What can hang from each mark
D: N
W: N P
B: Z
N: W
M: H
F: H
Z: F
P: D W
H: F P
J: F

Every row comes from one small tree of marks. The marks that hang from a mark follow it in brackets, in alphabetical order. Every link used is in the known rows. Which tree was each row made from?
Known rows
J{F}: [ 0.35  0.20 -1.41 -0.26  0.57 -0.54 -0.32  1.16  1.57 -2.06  1.24 -2.15
 -0.02 -0.49  1.58 -0.56  0.60 -0.26 -1.15]
Z{F{H{P{D}}}}: [ 1.69  1.20 -0.58  0.67  1.10 -0.38  0.30  1.06  1.39 -2.52  1.63 -2.63
 -0.09 -0.60  2.33 -0.28 -0.39  0.45 -1.82]
Z{F{H{P}}}: [ 0.93  0.62 -0.71  0.37  1.12 -0.81  0.24  0.61  1.31 -2.76  1.52 -1.91
 -0.15 -0.53  1.57 -0.22 -0.31  0.49 -1.59]
H{P{D{N} W}}: [ 1.31  2.62 -0.68  0.68  0.94 -0.53  0.32  0.94  2.13 -2.65  1.30 -3.40
  0.17 -0.91  3.55 -0.37 -0.15  0.72 -2.24]
F{H{P{W}}}: [ 1.04  0.75 -0.48  0.20  1.08 -0.92  0.62  0.79  1.29 -3.30  1.48 -2.84
  0.18 -0.99  2.76 -0.23 -0.24  1.87 -1.75]
B{Z{F{H{P{W}}}}}: [ 0.61  1.14 -0.06  0.06  0.40 -0.48 -0.71  0.84  0.91 -2.74  1.87 -3.10
 -0.36 -1.20  1.79  0.49 -0.39  0.47 -1.95]
F{H{P{D W{N}}}}: [ 1.83  1.83 -0.46  0.61  1.26 -0.25  0.66  0.75  1.57 -2.53  1.91 -3.33
  0.26 -1.15  4.51 -0.52 -0.66  2.13 -2.51]
J{F{H}}: [ 1.06 -0.29 -1.26 -0.27  1.43 -0.43  0.46  1.39  1.42 -2.25  1.80 -2.03
 -0.10 -0.77  2.23 -0.38  0.38  1.18 -1.56]
W{N P}: [ 0.38  1.51 -1.41  0.43  0.51 -0.62  0.55  0.68  1.41 -2.57  1.32 -2.35
  0.28 -1.42  2.30 -1.15 -0.31  0.02 -1.32]
Z{F{H}}: [ 0.90 -0.26 -1.10  0.11  1.45 -0.29  0.75  1.59  1.26 -2.30  1.88 -1.76
 -0.18 -0.52  1.52 -0.22  0.18  1.24 -1.67]
Z{F{H{P{W}}}}: [ 0.48  0.66 -0.51  0.20  1.04 -0.66 -0.12  0.92  1.17 -2.73  1.73 -2.84
 -0.14 -0.70  2.60  0.41 -0.37  1.05 -1.99]
B{Z{F{H{P{D W{N}}}}}}: [ 1.36  2.28 -0.04  0.45  0.59  0.25 -0.66  0.85  1.36 -1.99  2.32 -3.59
 -0.29 -1.43  3.49  0.29 -0.95  0.51 -2.72]
H{F P{D W{N}}}: [ 1.45  2.82 -0.80  0.26 -0.01 -0.33 -0.66  0.52  1.73 -2.37  1.09 -3.63
  0.13 -0.19  4.54 -0.56 -1.27 -0.28 -2.00]
N{W{P}}: [ 0.35  1.52 -1.31 -0.07 -0.06 -1.01  0.48  0.94  0.76 -3.31  0.66 -3.19
  0.20 -1.09  2.90 -0.98  0.24 -0.31 -1.61]
B{Z{F}}: [ 0.55  0.66 -0.79 -0.06 -0.05 -0.17 -0.66  1.39  1.18 -2.01  1.43 -2.22
 -0.36 -0.82 -0.01 -0.20  0.26 -0.72 -1.19]
F{H{P}}: [ 1.58  0.67 -0.69  0.34  1.11 -1.09  0.97  0.55  1.36 -3.20  1.37 -1.97
  0.21 -0.90  1.72 -0.85 -0.18  1.44 -1.40]
H{F}: [ 1.19  0.69 -1.32 -0.32  0.32 -0.66  0.14  1.08  1.47 -2.51  0.94 -2.06
  0.07  0.23  1.74 -0.94 -0.18 -0.32 -0.91]
M{H{F P{D{N} W}}}: [ 2.06  2.62 -0.67  0.20  1.00 -0.36  0.54  1.08  2.03 -2.72  1.34 -3.61
 -0.01 -0.60  5.12  0.16 -0.81  0.55 -1.34]
J{F{H{P{W{N}}}}}: [ 0.47  1.27 -0.81  0.01  1.11 -0.56 -0.41  0.33  1.58 -2.20  1.91 -2.75
 -0.06 -1.06  4.42  0.03 -0.44  1.16 -2.42]

Write each row's tree
[ 2.06  3.43 -1.02  0.05  0.06 -0.80  0.07  0.38  1.93 -2.81  0.63 -3.29
 -0.07  0.16  5.09 -0.86 -0.60 -1.00 -2.53] : H{F P{D{N{W}}}}
[ 2.41  2.47 -0.71  0.44  1.25 -0.70  1.27  0.78  1.81 -3.00  1.32 -3.02
  0.11 -0.88  5.13 -0.81 -0.02  1.50 -3.01] : F{H{P{D{N{W}}}}}
[ 1.96  2.87 -0.25  0.32  0.59 -0.26 -0.02  0.76  1.55 -2.47  1.76 -3.35
 -0.49 -1.10  4.05  0.00 -0.29  0.08 -3.21] : B{Z{F{H{P{D{N{W}}}}}}}
[ 1.39  2.97 -0.74  0.29  0.51 -0.54 -0.16  0.80  2.25 -2.62  1.10 -3.53
  0.05 -0.19  4.29 -0.28 -0.78 -0.44 -2.10] : H{F P{D{N} W}}
[ 0.44  2.23 -1.46  0.07  0.50 -0.98  0.87  0.92  1.43 -3.01  0.88 -2.97
  0.13 -1.25  3.68 -0.91  0.30  0.09 -2.16] : D{N{W{P}}}
[ 1.31  1.99 -0.54  0.71  1.71 -0.22  0.37  1.20  2.03 -2.37  2.05 -3.28
 -0.14 -0.79  3.95  0.43 -0.45  1.23 -2.89] : Z{F{H{P{D{N} W}}}}
[ 1.20  2.21 -1.20  0.72  1.15 -0.37  1.11  1.43  1.92 -2.55  1.32 -2.99
  0.29 -1.46  2.77 -1.00  0.08  0.02 -1.64] : W{P{D{N}}}
[ 2.63  3.07 -0.95  0.03  0.49 -0.65  0.77  0.69  1.84 -2.91  0.75 -3.38
 -0.12 -0.38  5.98 -0.36 -0.67  0.10 -1.69] : M{H{F P{D{N{W}}}}}
[ 1.24  1.31 -0.68 -0.20  0.29 -0.77  0.05  0.77  1.28 -3.20  0.92 -3.16
  0.02 -0.43  3.52  0.19 -0.80  0.37 -0.49] : M{H{F P{W}}}
[ 1.85  2.14 -1.23  0.21  0.84 -0.35  0.92  1.48  1.96 -2.39  1.10 -3.04
  0.13 -0.53  4.15 -0.97  0.60  0.95 -2.65] : P{D{N{W}}}
[ 1.32  2.01 -0.71  0.34  1.72 -0.33  0.07  1.08  2.16 -2.25  1.93 -3.52
 -0.09 -1.00  4.88  0.22 -0.01  1.13 -2.82] : J{F{H{P{D{N} W}}}}
[ 1.11  2.05 -1.23  0.70  0.55 -0.16  0.60  1.17  1.54 -2.31  1.38 -3.15
  0.35 -1.53  2.94 -1.30 -0.42  0.05 -1.55] : W{N P{D}}
[ 1.05  1.34 -0.63  0.32  1.16 -0.65  0.52  0.30  1.52 -2.79  1.80 -2.64
  0.18 -1.20  3.80 -0.42 -0.64  2.17 -2.30] : F{H{P{W{N}}}}
[ 1.58  2.17 -0.63  0.16 -0.12 -0.55 -0.59  0.84  1.52 -2.85  0.90 -3.90
  0.10  0.00  3.35 -0.39 -0.82 -0.66 -1.54] : H{F P{D W}}
[ 2.04  2.09 -0.82  0.29 -0.12 -0.72 -0.18  0.63  1.64 -2.78  0.62 -2.93
  0.12  0.08  2.45 -1.00 -0.82 -1.08 -1.15] : H{F P{D}}
[ 2.42  2.81 -0.79  0.38  0.96 -0.64  1.32  0.85  1.80 -2.98  0.98 -3.30
  0.06 -1.04  5.19 -0.50  0.02  1.21 -1.76] : M{H{P{D{N{W}}}}}
[ 1.15  2.02 -1.14  0.21 -0.09 -0.58  0.54  1.45  0.90 -3.04  0.68 -3.93
  0.26 -1.02  3.58 -1.05  0.04 -0.36 -1.76] : N{W{P{D}}}
[ 0.58  1.69 -0.23  0.19  0.46 -0.22 -0.77  0.42  1.21 -2.22  2.21 -2.90
 -0.34 -1.40  2.96  0.37 -0.76  0.71 -2.43] : B{Z{F{H{P{W{N}}}}}}
